What can hang from each mark:
Q307: Q609
Q969: Q104 Q921
Q958: Q609
Q166: Q921
Q104: Q294 Q969
Q614: Q294 Q958
Q609: Q958
Q921: Q166 Q969
Q294: Q104 Q614

Each row was made from one small tree. Brackets hold a mark, then the marks that hang from it, in the order of their numbers. Every link used is in the known rows. Write each row's tree.
Known rows:
[Q307 Q609]: [ -4  -6  -9   1  -9  10   5   9   8   3  -1   4   4   4 -13  -4  -8   0
  -3   5  -8]
[Q921 Q969]: [ -3  -4  -6   7  -2   4  -3  10  -9   3  10  15  -1  -5   0  11   1   6
 -12   4  12]
[Q104 Q294]: [ -2 -14  -2  -1   2 -20 -10  -1   2  -2  16  -8  -6  -1   3   0  -6  -1
  -5   1  -2]
[Q958 Q609]: [ -7   2  -1  -5 -10   3   0   5   0  -5   0 -13   0  -3  16  -2  -3  -3
   0  13  -5]
[Q104 [Q294 Q614] [Q969 Q921]]: [ -1 -16   0   2  -5 -33 -28  30 -10   4  61 -39   2  38  12  -1   7   7
 -14  -2   0]
[Q609 Q958]: [ 3  0 23  2  9  6  5 13  0  6 -1  8 -5  5  2 -9 -4  2 -6  3  4]
[Q104 [Q294 [Q614 Q958]]]: [ -7 -14  -2  15   1 -24  -8  25  -4   4  41 -29 -11  14   6 -10  -3  -8
   7 -16  -6]
[Q294 [Q104 [Q969 [Q921 Q166]]] Q614]: [  7  -2   3  20 -13 -17 -22  32 -27  17  57 -26  15  25  30  -2  23  35
 -11  11   9]
[Q969 [Q104 [Q294 [Q614 Q958]]] [Q921 Q166]]: [-10 -19   1  22 -12 -24 -30  47 -25  11  57 -41   6  32  16 -19   7  26
   1   3   2]
[Q166 Q921]: [ 10   4   2  -1   0  -9   4 -18   2  -2  -5   8   9 -29  -1  11  -2   4
   3  -1   3]
[Q969 [Q104 Q294] [Q921 Q166]]: [ -9 -15   4   6 -12 -21 -30  21 -18   6  36 -18  11  18  13  -8   3  33
 -12  16   6]
[Q166 [Q921 [Q969 [Q104 [Q294 [Q614 Q958]]]]]]: [  2 -18  -2  20 -14 -30 -19  19 -16  13  53 -13  -3 -13  11   8  -2  27
  -6  -9  11]
[Q294 [Q104 [Q969 [Q921 Q166]]] [Q614 [Q958 Q609]]]: [ -5  -9  -2  29 -24 -12 -21  61 -27   9  57 -40  11  29  42 -12  21  23
   3  15   4]
[Q614 [Q294 Q104]]: [ -4 -16   7   2  -7  25  -1   8   2   8  15  -9  -2   6   4   5   8  22
  -1 -10  -1]
[Q166 [Q921 [Q969 [Q104 [Q294 [Q614 [Q958 Q609]]]]]]]: [ -5 -17  -4  15 -24 -26 -20  27 -15   7  54 -24  -3 -15  26   7  -5  24
  -5   4   5]
[Q614 [Q294 [Q104 [Q969 Q921]]] [Q958 Q609]]: [-14 -27   3  10 -27  20 -15  64  -7  -4  36 -34   3  38  22  -6  14  20
   5  -2  -5]
[Q921 Q166 [Q969 [Q104 [Q294 Q614]]]]: [ -8 -19  -1  24 -14 -21 -28  14 -24  19  62 -13  -3  -5  22   4   5  31
 -22  10  14]
[Q921 [Q969 Q104]]: [  0  -6   1   6 -17   3 -13  13 -13  10  17  11   0   1   2  10   4  31
 -15   8  14]
[Q969 [Q104 [Q294 [Q614 [Q958 Q609]]]] [Q921 Q166]]: [-18 -16  -1  18 -21 -21 -30  54 -27   6  59 -51   4  30  34 -21   4  22
   2  13  -3]

Which tree is each row?
[  9  -2   1   6 -16  -6 -12  -4 -11   8  14  18   9 -27   4  20   2  35
 -12   7  18]
[Q166 [Q921 [Q969 Q104]]]
[ 11  -4  -1   2 -14 -13 -19  32 -12   7  30 -11  12  33  13   7  17  32
 -10   9   8]
[Q294 [Q104 [Q969 Q921]]]
[  0 -10   3   2 -11 -27 -22   5  -7  14  49 -34  -7  20  10  -4   0  23
  -8   0   0]
[Q969 [Q104 [Q294 Q614]]]
[-10 -22  -2  28  -9 -30 -28  50 -22   1  62 -35   3  27  19 -15  11   4
  -3  -2   0]
[Q104 [Q294 [Q614 Q958]] [Q969 [Q921 Q166]]]
[  5  -6   1  17 -14 -13 -21  29 -22   9  33  -6  18  18  22   2  19  35
 -10  17  12]
[Q294 [Q104 [Q969 [Q921 Q166]]]]
[  7  -6  -2  19 -13 -16 -18  55 -19  13  50 -32   7  48  17  -4  19  25
   3  -6   3]
[Q294 [Q104 [Q969 Q921]] [Q614 Q958]]
[-11 -23  -3  35 -16 -18 -25  37 -26  15  62 -13  -6  -2  19  -6   5  26
  -9   2  11]
[Q921 Q166 [Q969 [Q104 [Q294 [Q614 Q958]]]]]
[ -4  -3   4   9 -15   1 -20  24 -21   7  19 -10  17  18  10  -9   9  35
  -6  16   8]
[Q969 Q104 [Q921 Q166]]
[ -3 -19   0  -2  -7 -29 -26  26  -5  -7  38 -18   4  29   6   3   3   7
 -13   5   1]
[Q104 Q294 [Q969 Q921]]
[-18 -30   4  23 -27  23 -19  63 -16  -3  38 -29   9  21  31 -11  18  22
   4   5  -1]
[Q614 [Q294 [Q104 [Q969 [Q921 Q166]]]] [Q958 Q609]]
[ -1 -10   2  -4  -9 -25 -29  28 -14  13  57 -44   5  46   8  -4   2  31
 -11   4   1]
[Q969 [Q104 [Q294 Q614]] Q921]
[-13 -20  -5   9 -16 -31 -26  55 -13  -5  62 -53  -3  43  24 -11   4  -3
  -1   1  -7]
[Q104 [Q294 [Q614 [Q958 Q609]]] [Q969 Q921]]
[ -5 -16   0  17  -6 -32 -28  28 -21   5  64 -35   6  22  21  -5  11  10
 -16   6   4]
[Q104 [Q294 Q614] [Q969 [Q921 Q166]]]
[  6   0  -3  18  -6  -9  -2  28 -11  16  31 -22  -1  20  13  -5   9  17
  10 -11   0]
[Q294 Q104 [Q614 Q958]]
[-19 -22  -3  23 -19 -28 -29  55 -22  -4  65 -47   1  26  36 -17   8  -2
  -1   8  -4]
[Q104 [Q294 [Q614 [Q958 Q609]]] [Q969 [Q921 Q166]]]
[ -3 -13   2  -9 -12 -22 -28  25  -9   5  32 -23   8  34   2  -2  -1  31
 -11   9   2]
[Q969 [Q104 Q294] Q921]
[ -6 -22   8  16 -16  18 -20  34 -16   5  38 -16  11  17  16   0  21  33
  -9   3   6]
[Q614 [Q294 [Q104 [Q969 [Q921 Q166]]]]]
[ -7 -24  -4  22 -15 -22 -24  39 -17  14  59 -19 -11  15  10  -1   1  22
  -8  -6   7]
[Q921 [Q969 [Q104 [Q294 [Q614 Q958]]]]]
[ -4 -18   1  15 -12 -24 -21  28  -7  11  49 -35 -11  23   9 -13  -1  16
   5 -10  -4]
[Q969 [Q104 [Q294 [Q614 Q958]]]]
[ -5 -21  -3  14  -7 -31 -25  52 -13  -1  61 -42  -2  43   9  -9   6  -1
  -1 -11  -3]
[Q104 [Q294 [Q614 Q958]] [Q969 Q921]]
